What can hang from each mark:
J_63: J_358
J_451: J_759
J_456: J_63 J_759 J_872
J_721: J_358
J_358: J_63 J_176 J_311 J_312 J_721 J_872
J_759: J_451
J_312: J_358
J_872: J_358 J_456
J_311: J_358

Every row comes from one small tree of marks. The marks that hang from a mark follow it in brackets, in the order of their numbers. Every link used is in the known rows. Which tree was each row made from?
Known rows:
J_456[J_63 J_759 J_872]: [ 0.15 -0.64 -1.26 -2.43  0.17 -0.89  2.32 -0.76  0.23 -0.50  0.29 -0.79
 -0.35 -0.27 -3.81  7.19  0.58  0.19  2.76  0.29 -3.59 -1.34  3.83 -1.86
  1.72]
J_312[J_358[J_176 J_311 J_721 J_872[J_456]]]: [-0.33  2.13 -5.16 -1.44  0.68 -2.15  0.41 -2.85 -0.64  0.09 -0.27 -5.16
  2.83 -4.66 -2.58  0.71  1.56 -0.97 -1.39  0.39  0.79 -1.91  3.50 -1.09
  0.08]
J_456[J_63]: [ 0.21  0.20 -0.71 -4.83 -0.25 -1.08  1.64 -0.56 -0.34  0.06  0.29 -1.33
  0.59 -0.40 -0.80  1.89  1.08 -0.62  0.85  0.85 -2.91  0.37 -0.12 -0.46
  0.41]
J_311[J_358[J_312 J_872[J_456]]]: [-0.40  1.29 -0.53 -0.44  2.30 -2.59  1.25 -1.50 -0.69 -0.09 -0.48 -1.77
 -0.43 -5.65 -1.08  1.86  2.06  0.45 -1.48 -2.93  0.18 -0.85  3.38 -1.25
  0.25]
J_872[J_358[J_176 J_721]]: [-0.86 -0.17 -2.33  0.38  1.34 -1.11  1.29 -4.40 -2.48  0.60  0.04 -1.81
  0.14 -3.20 -0.31 -1.07  0.47  0.75 -0.27  0.47  0.16 -1.00 -0.12 -1.22
  0.98]
J_63[J_358[J_176 J_311 J_312 J_872[J_456]]]: [-1.41 -0.40 -4.26 -1.55  0.56 -0.27  0.65 -0.26 -1.37  0.28 -1.98 -1.02
  0.06 -2.72 -2.08  2.63  0.45 -0.59 -2.01 -1.09  0.77 -2.26  4.56 -2.35
  1.59]
J_872[J_358[J_63 J_176 J_311 J_312]]: [-1.22 -0.87 -3.88 -3.03  1.40  0.01  1.33 -2.97 -0.75 -0.59 -0.02 -2.07
 -1.57 -0.82 -0.24  1.03  1.95 -1.19 -1.78  1.51 -1.11 -0.66  0.52 -2.60
  1.54]
J_872[J_358 J_456[J_63]]: [-0.08  0.23 -0.41 -4.63  0.81 -2.84  4.66 -3.65 -0.47 -1.11 -0.70 -2.73
  0.51 -4.57 -0.78  2.73  5.88  0.47  0.97  0.47 -2.67 -2.11  3.63 -1.54
  1.06]
J_872[J_358[J_721] J_456[J_63]]: [ 0.17  0.13 -1.81 -3.76  0.99 -3.36  5.20 -6.34 -2.20 -0.50 -0.59 -3.23
  1.19 -5.01 -0.81  1.59  4.63  1.94  0.56  0.69 -2.36 -1.49  3.12 -1.18
  1.14]
J_872[J_358[J_63 J_311 J_721] J_456]: [ 0.17 -0.35 -4.22 -2.33  0.58 -2.41  4.22 -7.04 -1.97 -0.75 -0.46 -3.35
  0.48 -3.51 -0.81  1.05  4.30  1.78 -0.73  2.33 -1.61 -1.12  3.02 -1.48
  1.60]
J_456[J_63 J_759[J_451] J_872[J_358]]: [ 0.30  0.17 -1.20 -5.35  1.34 -1.93  3.38 -4.32  0.21 -0.75 -1.20 -0.15
 -2.00 -1.85 -3.70  7.66  1.72  0.12  2.67  0.31 -3.14 -1.44  4.28 -0.89
  2.47]
J_872[J_358[J_176 J_311 J_721] J_456]: [-0.91 -0.63 -4.77 -0.36  1.12 -2.67  2.78 -4.47 -1.89 -0.80 -0.25 -3.41
  1.33 -3.71 -0.99  1.02  3.40  1.25 -1.09  0.74 -0.03 -1.85  2.57 -1.32
  1.17]
J_456[J_759[J_451]]: [ 0.36 -0.64  0.05  0.74  0.48  0.12 -0.14 -0.40  0.12 -0.19 -1.84  3.07
 -2.76  1.26 -0.48  3.04 -0.15  0.29  1.61 -0.32  0.04  0.12  0.78  1.44
  0.56]
J_451[J_759]: [-0.27  0.34  1.27  4.38 -0.62 -1.19 -1.88  0.70  0.45  0.65 -0.86 -1.38
 -1.73 -2.08 -0.07 -0.14 -0.83 -0.50  1.89 -1.18 -0.06  1.31  0.18 -0.34
  0.08]
J_721[J_358[J_63 J_176 J_311 J_872]]: [-1.79 -0.15 -5.44 -3.88  0.09  0.09 -0.65 -0.94 -0.52  0.33  0.54 -3.21
  1.49 -5.38 -3.25  0.61  1.78 -2.09  0.44  3.04 -0.63  0.11  1.10 -2.49
  1.55]
J_358[J_63 J_312 J_721]: [-0.13 -0.19 -2.77 -2.50  0.85  0.51  1.54 -5.71 -2.75  1.05  0.33 -0.63
 -1.47  1.41  0.28 -1.17 -0.52  1.61 -2.92  1.90 -1.20  1.53 -0.23 -1.38
  1.13]
J_721[J_358[J_63 J_311 J_872[J_456]]]: [-0.72  0.03 -4.36 -4.28 -0.04 -0.67  1.34 -2.51 -0.19 -0.36 -0.03 -3.19
  1.79 -6.35 -2.98  1.29  3.28 -0.82  0.88  2.58 -0.84  0.05  3.01 -1.93
  1.38]
J_872[J_456[J_63]]: [-0.20  0.31 -0.57 -4.13 -0.22 -2.03  2.53 -0.48  0.11 -0.71 -0.13 -1.78
  1.05 -1.25 -1.08  2.78  4.35  0.19  0.09  0.67 -2.48 -1.06  2.73 -0.67
  0.39]
J_872[J_456[J_759]]: [-0.14 -0.89  0.05  1.48 -0.08 -0.88  1.63  0.48  0.14 -0.89 -0.85  0.39
 -0.48 -0.59 -0.68  3.23  3.39  1.03  1.08 -0.15 -0.78 -1.68  3.44 -0.49
  0.20]
J_311[J_358[J_63 J_176 J_312 J_721 J_872]]: [-1.34  1.24 -3.46 -1.07  2.26 -1.82 -0.21 -3.63 -3.08  1.67  0.50 -2.49
 -0.79 -4.42 -1.74  0.03  0.26  0.23 -2.69 -0.33 -0.74  0.07  0.93 -2.22
  1.13]
J_63[J_358[J_176 J_312]]: [-1.80 -0.54 -0.73  0.17  0.29  1.03 -0.36  0.51 -1.88  0.69 -1.90  0.82
 -1.20 -1.11  0.24  0.05 -0.06 -0.84 -0.55 -1.25  0.76 -1.31  2.21 -2.24
  1.66]
J_312[J_358[J_63 J_176 J_721]]: [-0.84  2.15 -2.13 -1.77 -0.03 -0.31 -0.59 -3.15 -1.56  1.00  0.12 -3.54
  0.92 -2.26 -0.65 -1.90  2.12 -1.63 -0.34  2.32 -0.80 -0.69  1.09 -1.80
  0.70]
J_312[J_358[J_63 J_176 J_311 J_721]]: [-0.53  1.59 -4.62 -1.67 -0.22 -0.56 -0.50 -3.14 -1.32  0.28  0.12 -4.35
  1.50 -1.83 -0.82 -1.15  1.43 -1.79 -0.68  2.43 -0.54 -0.20  0.95 -1.52
  0.78]
J_721[J_358[J_176 J_311 J_872]]: [-1.62 -0.26 -4.93 -1.90  0.51 -0.38 -0.76  0.10 -0.19 -0.06  0.31 -2.90
  2.29 -6.03 -2.91  0.63  0.75 -1.66  0.78  1.00  0.98 -0.12  1.21 -1.66
  0.92]

Which tree is each row?
[ 0.55 -0.22 -7.05 -2.11  1.81 -2.15  2.86 -5.37 -1.54 -0.18 -0.25 -2.87
  1.39 -1.79 -2.47  2.65 -1.28  2.53 -4.51 -0.84  1.03 -0.15  3.19 -0.27
  0.23]  J_358[J_311 J_312 J_721 J_872[J_456]]
[ 0.51  0.11 -2.17 -4.76  1.48 -2.31  3.80 -6.14 -0.94 -0.24 -1.04 -0.40
 -1.54 -2.22 -3.80  6.87  0.88  1.15  2.38  0.47 -2.95 -1.06  3.99 -0.62
  2.63]  J_456[J_63 J_759[J_451] J_872[J_358[J_721]]]
[ 0.50  0.12 -5.05 -2.35  0.38 -1.91  1.50 -1.14  0.82 -0.67 -0.15 -2.65
  1.70 -2.27 -3.27  3.69  0.70  0.28 -2.08  0.17  0.02 -1.35  3.35 -0.12
 -0.12]  J_358[J_311 J_872[J_456]]
[-1.17  0.07 -7.29 -4.35  0.07 -0.04 -1.31 -0.27 -0.10  0.99  1.19 -3.06
  0.31  0.15 -4.19  2.62  0.00 -2.17 -3.16  3.64 -1.86 -0.94  0.51 -2.11
  0.79]  J_358[J_63 J_176 J_311 J_872]
[ 0.26 -0.73 -4.24 -2.26  1.36 -0.71  3.13 -7.18 -2.24 -0.31 -0.36 -2.16
 -0.95 -1.79  0.23 -0.08  0.55  1.23 -1.48  1.26 -0.79  0.42  0.60 -1.49
  1.56]  J_872[J_358[J_63 J_311 J_312 J_721]]
[-0.13 -0.94 -4.29 -3.65  0.31  0.87  0.81 -1.87  0.00 -0.80  0.15 -1.07
 -1.55  2.85  0.02  1.43  0.34 -0.72 -2.88  1.79 -1.33  1.32  0.26 -1.50
  1.04]  J_358[J_63 J_311 J_312]
[ 0.02 -0.73 -2.83 -3.16  1.20 -0.13  2.59 -4.47 -0.52 -1.00 -0.52 -1.68
 -1.60 -1.30  0.25  1.05  1.71 -0.22 -1.05  1.07 -1.15 -0.10  1.07 -1.87
  1.42]  J_872[J_358[J_63 J_311 J_312]]
[ 0.21  0.05 -1.74 -1.59  0.76 -0.86  2.73 -6.93 -2.58  0.62 -0.25 -1.72
 -0.65 -3.07 -0.17 -1.12  1.32  1.26  0.21  2.05 -1.43 -0.24  0.30 -1.31
  1.37]  J_872[J_358[J_63 J_721]]
[-0.41  2.59 -2.69 -1.22  0.85 -1.29 -0.33 -2.81 -1.06  1.11 -0.12 -3.93
  1.94 -4.65 -2.11 -0.68  0.49 -1.16 -0.82  0.17  0.78 -1.61  2.20 -1.17
 -0.06]  J_312[J_358[J_176 J_721 J_872]]
[-1.72  0.52 -5.79 -4.70  1.72 -0.88  1.09 -4.56 -2.48  1.83  0.79 -2.70
 -0.57 -0.82 -3.42  1.53  1.38  0.77 -5.51  2.54 -1.51 -1.34  2.53 -2.86
  1.12]  J_358[J_63 J_176 J_312 J_721 J_872[J_456]]
[ 0.42  0.41 -3.49 -1.50  2.16 -0.90  1.83 -5.23 -2.07  1.32 -0.02 -1.14
  0.05 -1.91 -1.82  0.55 -2.84  2.28 -3.61 -1.12  1.05  0.12  1.40 -0.41
  0.03]  J_358[J_312 J_721 J_872]
[ 0.34  2.81 -0.24 -2.40  0.54 -1.57  1.22 -1.67  0.99 -0.24 -0.91 -3.48
  1.59 -5.20 -1.74  1.14  3.25 -1.36  0.09 -0.38  0.14 -2.34  4.56 -1.03
 -0.30]  J_312[J_358[J_872[J_456]]]
[ 0.63  1.77 -3.52 -1.86 -0.37 -0.70  0.86 -4.70 -1.14 -0.03 -0.30 -3.98
  1.45 -2.32 -0.33 -1.11  1.27 -0.84  0.08  2.02 -0.54  0.38  1.49 -0.84
  0.68]  J_312[J_358[J_63 J_311 J_721]]
[ 0.15  0.52 -1.26 -5.19 -0.38 -1.04  2.17 -1.53 -1.48  0.92 -1.17 -1.21
  0.75 -3.24 -2.00  2.55  0.63 -0.55  1.33  0.19 -2.61 -0.81  2.28 -1.35
  1.22]  J_456[J_63[J_358[J_872]]]
[-2.24 -0.98 -4.42 -3.25  0.47  0.97 -0.59 -0.50 -0.63 -0.48  0.34 -2.24
  0.29 -2.95 -0.81 -0.21  2.24 -2.03 -0.09  2.20 -0.20  1.07  0.41 -2.71
  1.85]  J_721[J_358[J_63 J_176 J_311 J_312]]
[-0.17 -0.97 -1.03 -1.39 -0.07 -1.44  3.52 -1.73 -1.76 -0.35 -1.79 -0.17
 -0.29 -1.84 -0.94  4.00  3.53  1.41  1.61 -0.35 -2.27 -1.50  4.51 -1.39
  1.31]  J_872[J_456[J_63[J_358[J_312 J_721]] J_759]]
[-1.97 -0.39 -5.44 -4.54  0.94  0.50 -0.23 -1.12 -0.45  0.04  0.39 -2.87
  0.58 -4.60 -2.64  0.91  1.58 -1.98 -0.89  2.11 -0.24  0.30  1.48 -2.94
  1.58]  J_721[J_358[J_63 J_176 J_311 J_312 J_872]]
[-1.04 -0.16 -1.25 -4.69  0.03 -0.39  1.36 -0.25 -1.66  0.60 -1.02 -0.80
 -0.19 -1.18 -0.68  1.92  1.11 -1.23  0.49 -0.10 -2.32 -0.50  1.51 -1.96
  1.59]  J_456[J_63[J_358[J_176 J_312]]]
[-0.16  1.57 -0.47  0.24  1.48 -2.95  0.81 -1.19 -0.80  0.17 -0.31 -2.07
  0.49 -6.38 -1.70  1.58  2.18  0.36 -0.12 -2.03 -0.12 -1.08  3.01 -0.72
  0.15]  J_311[J_358[J_872[J_456]]]
[-0.94 -0.51 -8.56 -1.39  2.10 -0.96 -0.04 -3.08 -1.98  0.83  0.68 -2.79
  0.99 -0.36 -2.92  1.51 -3.53  0.74 -5.13 -0.28  1.42 -0.02  0.53 -1.00
  0.36]  J_358[J_176 J_311 J_312 J_721 J_872]
[ 1.13  0.05 -7.01 -0.62  0.68 -1.74  1.19 -4.91 -1.85  0.76  0.25 -2.71
  2.12 -2.25 -2.99  1.12 -3.59  1.95 -2.23  0.37  0.86  0.46  0.74  0.62
  0.05]  J_358[J_311 J_721 J_872]
[-0.94  2.27 -1.78 -3.21  0.28 -0.68 -0.01 -0.84  0.44  0.45 -0.45 -3.55
  0.36 -3.74 -2.77  2.02  4.45 -2.52 -0.17  1.95 -1.54 -2.90  4.22 -2.61
  0.50]  J_312[J_358[J_63 J_176 J_872[J_456[J_759]]]]
[-1.03  0.30 -3.56 -5.05 -0.32 -1.27  1.49 -1.06 -0.73 -0.08 -0.04 -2.73
  1.37 -1.82 -3.86  4.86  0.43 -1.18  0.73  0.59 -2.60 -1.59  4.09 -2.75
  2.71]  J_456[J_63[J_358[J_176 J_311]] J_872]
[ 0.41 -0.05 -3.84 -2.95  1.99 -2.06  3.76 -5.19 -2.10  0.75 -0.43 -1.57
  0.06 -2.47 -2.78  3.77  0.05  2.75 -2.43 -0.91 -0.96 -0.92  3.80 -0.95
  0.44]  J_358[J_312 J_721 J_872[J_456[J_63 J_759]]]
[-2.05 -0.75 -4.40 -2.50 -0.37  0.59 -1.01 -0.23 -0.69 -0.15  0.56 -2.53
  1.22 -3.74 -1.44 -0.61  2.37 -2.13  1.23  3.12 -0.60  0.87  0.03 -2.33
  1.70]  J_721[J_358[J_63 J_176 J_311]]
[-2.20  0.09 -2.74 -4.63  1.43 -0.73  0.88 -0.35 -0.31  0.00  0.05 -2.70
  1.31 -6.40 -2.58  1.53  3.36 -1.26 -0.15  0.28 -0.13 -0.87  3.03 -2.71
  1.13]  J_721[J_358[J_176 J_312 J_872[J_456[J_63]]]]
[-0.11  0.39 -0.68 -1.02  0.00 -0.67  1.43 -1.81 -1.37  0.78 -3.04  1.08
 -0.82 -3.98 -2.11  2.77  1.01  0.47  0.85 -0.90  0.23 -2.26  5.05 -0.69
  1.43]  J_63[J_358[J_872[J_456[J_759[J_451]]]]]
[-0.93 -0.85 -1.53  0.67  0.98  0.09  1.31 -2.07 -0.17 -0.27  0.08 -0.53
 -1.85 -1.28 -3.40  5.30  1.46  0.01  1.74  1.10 -1.92 -2.70  4.07 -3.12
  2.32]  J_456[J_759 J_872[J_358[J_63 J_176]]]
[ 0.26 -0.61 -4.27 -4.49  1.54 -3.22  5.70 -6.64 -1.83 -1.47 -0.74 -3.64
  0.80 -3.76 -0.41  2.66  3.83  1.95 -1.09 -0.07 -1.73 -0.82  3.48 -1.35
  1.36]  J_872[J_358[J_311 J_312 J_721] J_456[J_63]]
